Known rows, with every step that occurs:
pabate, vovo: [ 2.83  1.83 -6.41 -0.19 -3.13 -4.27  1.37  0.44  2.99 -1.85 -1.20 -2.44
  2.51 -1.31 -0.35  0.15 -1.03 -4.07  2.81 -2.21]
regon, vovo, lomudig, pagem: [-1.20 -3.72 -1.66 -1.06  0.65  1.16 -0.51  1.98 -0.52 -1.41 -4.28 -2.35
  1.33  2.97  1.18 -0.88  1.05  1.15 -1.43 -1.54]
furuf, regon: [ 4.49  4.82 -4.44 -0.36  0.87 -0.48  2.49 -1.38  1.51  1.44  1.64  0.31
 -2.23 -4.27  0.04  3.44  1.74 -1.50  1.87  1.96]
pabate, vovo, lomudig, furuf: [ 2.56 -2.15 -4.84 -2.43 -1.60 -0.35  3.66 -0.38  1.98 -1.99 -1.66 -4.35
  2.56  2.17  0.94 -1.22  0.26 -0.64  0.66 -2.41]
furuf, lomudig, pagem, regon: [ 0.74 -1.18 -1.95  2.41 -0.42 -0.31  1.18 -0.19  3.13 -0.50 -0.02  4.35
 -2.74 -2.34  2.62  1.06  2.27  1.65  2.89  1.63]
pagem, regon, furuf, lomudig, vovo: [ 3.31 -3.71 -0.77 -4.27  4.11  0.40  0.53 -0.62  2.09  2.66  2.74  5.88
 -5.47  0.08 -2.51 -1.21  3.43  1.20  5.13  1.32]
lomudig, pagem, regon, furuf: [-2.00 -3.35 -3.12 -0.88  0.49 -1.69 -0.18 -0.22  1.98  0.55 -0.40  0.29
 -2.74 -2.37 -2.54  2.09  0.85  0.15 -2.33  2.37]
furuf, lomudig, pagem, regon, vovo, pabate: [ 2.09 -0.45 -3.34  1.23 -4.30  0.81  0.28 -0.59  1.44 -0.75 -0.92  2.43
 -1.93 -1.77  0.96 -2.88  3.31 -1.07  5.36  0.35]
pagem, regon, furuf: [ 1.49 -1.32 -2.93 -2.23  2.04 -1.67 -0.78 -0.19  2.04 -0.50  1.18  0.92
 -3.05 -3.66 -2.25  2.28  0.48 -2.19  0.65  0.73]
lomudig, vovo: [ 3.64  0.70 -4.32  0.56  2.17 -2.67  3.06  1.97  0.96  3.21 -0.17 -0.25
 -0.47 -0.44 -2.97 -1.20  1.13  0.58  4.77  1.06]
vovo, lomudig: [ 2.49 -1.23 -1.36  0.66  1.29 -0.41  0.63  1.91  1.82 -2.58 -2.91 -0.29
  0.83 -1.01  1.91  1.49  1.21 -1.51  1.72 -1.49]
pabate, vovo, lomudig, furuf, regon, pagem: [ 3.76  0.09 -3.34 -2.84 -3.04  5.82  3.42 -3.57  3.83 -0.28 -1.98 -4.99
  2.04  2.70  1.19 -0.45  1.27  1.62 -1.12 -0.27]
vovo, regon, pagem: [ 2.50  1.05  0.25  1.78 -2.68  1.10 -0.71  1.81  0.26 -0.86 -0.69 -1.61
  1.49 -1.72 -2.86 -2.22 -1.93  1.48  1.99  1.74]
furuf, regon, vovo: [ 3.47  4.29 -4.50 -3.93  1.41  1.02  1.24 -1.57 -1.19  0.91  1.57 -1.16
 -2.02 -1.57 -0.39  1.28  1.26 -1.04  1.78  0.26]
lomudig, furuf: [ 4.38  0.10 -5.03 -0.65  0.65 -2.44  4.53  0.79 -0.34  3.78  0.77 -2.54
  0.56 -2.32 -1.31  0.41 -0.03  1.15  2.36  0.73]
lomudig, pagem: [ 0.12 -0.16 -4.30  2.83 -0.93 -3.16  1.82  1.68  1.82  2.10 -1.83 -0.87
  1.20 -2.35 -0.44  1.14  0.07  0.03 -0.39  1.92]
lomudig, pagem, regon: [-1.15  0.00 -4.23  3.49 -1.01 -1.03  1.88  0.32  3.03 -0.99 -1.59 -0.36
 -1.91 -3.24  0.22  2.09  0.86  0.75  0.10  3.03]
pagem, regon: [ 2.20  1.96 -4.57  1.75  0.34 -1.50  1.29  0.20  2.73 -2.50 -0.19  0.13
 -1.97 -3.83  0.46  2.33  0.73 -1.15  3.36  0.71]
pabate, vovo, lomudig, pagem, regon: [-3.03 -2.29 -4.06  1.85 -3.91  1.23  1.04 -0.63  5.27 -7.27 -3.95 -1.97
  0.31  0.87  2.34  0.16  1.21 -0.58 -1.39 -0.84]

Rows:
[-0.42 -4.25  0.49 -3.76 -4.00 -1.23 -1.37 -1.21 -0.03 -0.07  3.20  2.99
 -0.50  0.75 -3.01 -4.64 -1.05 -1.47 -0.54  0.84]
pabate, vovo, regon, furuf, lomudig, pagem
[ 2.27 -1.86 -1.68 -2.56  2.07  1.24 -0.97  1.84 -0.83 -2.83 -3.27 -1.43
  0.93  2.05  1.17 -0.08  1.21 -1.18  1.76 -3.21]
regon, vovo, lomudig
[ 1.31  1.17 -1.94  0.80 -5.85  0.60 -0.72  0.45  2.16 -3.35 -1.05 -3.58
  3.37  0.41 -3.25 -3.85 -2.96 -1.15  1.61 -0.07]
pabate, vovo, regon, pagem
[ 1.58 -5.35 -0.11 -2.09  1.17 -2.33 -1.13  0.64  1.35  4.54  0.72  4.79
 -0.87 -1.25 -0.65  0.37  1.96 -0.64 -0.03  0.85]
regon, furuf, lomudig, pagem
[-1.80 -0.62 -4.72 -0.03 -0.43 -0.06  0.20  0.36 -0.24 -1.31 -1.60 -2.22
 -1.56  0.16 -0.83  0.29  0.65  1.58 -0.28  0.98]
lomudig, pagem, regon, vovo
[ 4.74  3.78 -5.43 -2.33  1.12  0.42  5.86 -2.45 -0.10  4.63  3.31 -2.16
 -2.22 -3.22 -1.08  2.05  1.59  1.19  1.25  3.40]
lomudig, furuf, regon
[ 3.43 -3.13 -0.17 -3.26  2.25 -0.72 -1.48 -0.98  2.10  0.08  2.15  5.67
 -3.96 -2.82  0.03  1.68  2.09 -1.75  3.53 -0.02]
pagem, regon, furuf, lomudig
[ 3.38  2.75 -6.07  0.50 -3.67 -0.22  0.83  0.17  1.05 -2.62 -1.09 -1.56
 -1.41 -3.99 -1.09 -1.28  1.80 -3.81  5.68 -0.60]
pagem, regon, vovo, pabate
[ 4.23 -1.61  2.48 -0.31 -0.06  3.17  0.31  0.77  0.58  2.17  1.37  3.31
 -0.80  1.90 -3.31 -6.05  0.99  4.65  6.51  2.03]
furuf, lomudig, vovo, regon, pagem
[ 5.31 -2.26 -1.68 -1.74 -0.49 -0.03  0.92 -0.70  3.19  2.69  2.36  6.08
 -4.93 -2.72 -3.20 -3.78  4.71 -1.86  8.37  1.19]
pagem, regon, furuf, lomudig, vovo, pabate
[ 1.75 -0.77 -4.05 -0.66 -2.21 -0.76  0.61  0.69  3.57 -5.07 -3.42 -2.12
  2.48  0.82  2.09  0.16  0.20 -3.70  1.54 -3.43]
pabate, vovo, lomudig
[ 0.06 -4.92  2.84 -2.30 -0.30 -0.60 -1.79  0.08 -1.65  2.28  3.51  4.89
 -2.51 -0.94 -2.95 -3.10 -0.05  0.87 -0.37  2.87]
vovo, regon, furuf, lomudig, pagem
[ 2.84 -2.45  0.56 -5.58 -2.97 -1.45 -1.70 -0.90 -0.13 -1.28  4.30  3.40
 -1.07 -0.32 -2.51 -4.32 -1.32 -3.56  2.64 -1.28]
pabate, vovo, regon, furuf, lomudig
[ 5.41  5.76 -5.77 -1.37 -2.79  0.76  2.01 -2.02  0.03  1.44  1.07 -1.15
 -1.44 -4.09 -1.08 -1.03  2.27 -4.11  4.88  0.95]
furuf, regon, vovo, pabate
[ 4.73  3.07 -2.80  0.33 -0.61  2.78  1.06 -1.53  3.26  1.88 -1.69 -1.44
  0.47 -2.71 -0.22  2.61  1.49  0.01  1.14  2.20]
furuf, regon, pagem
[ 0.70 -1.35 -2.09 -2.12  1.88  3.20 -0.74  0.69  0.52 -6.33 -2.87 -1.07
 -1.94  1.24  1.96  0.82  1.49  0.14  1.77 -2.58]
pagem, regon, vovo, lomudig
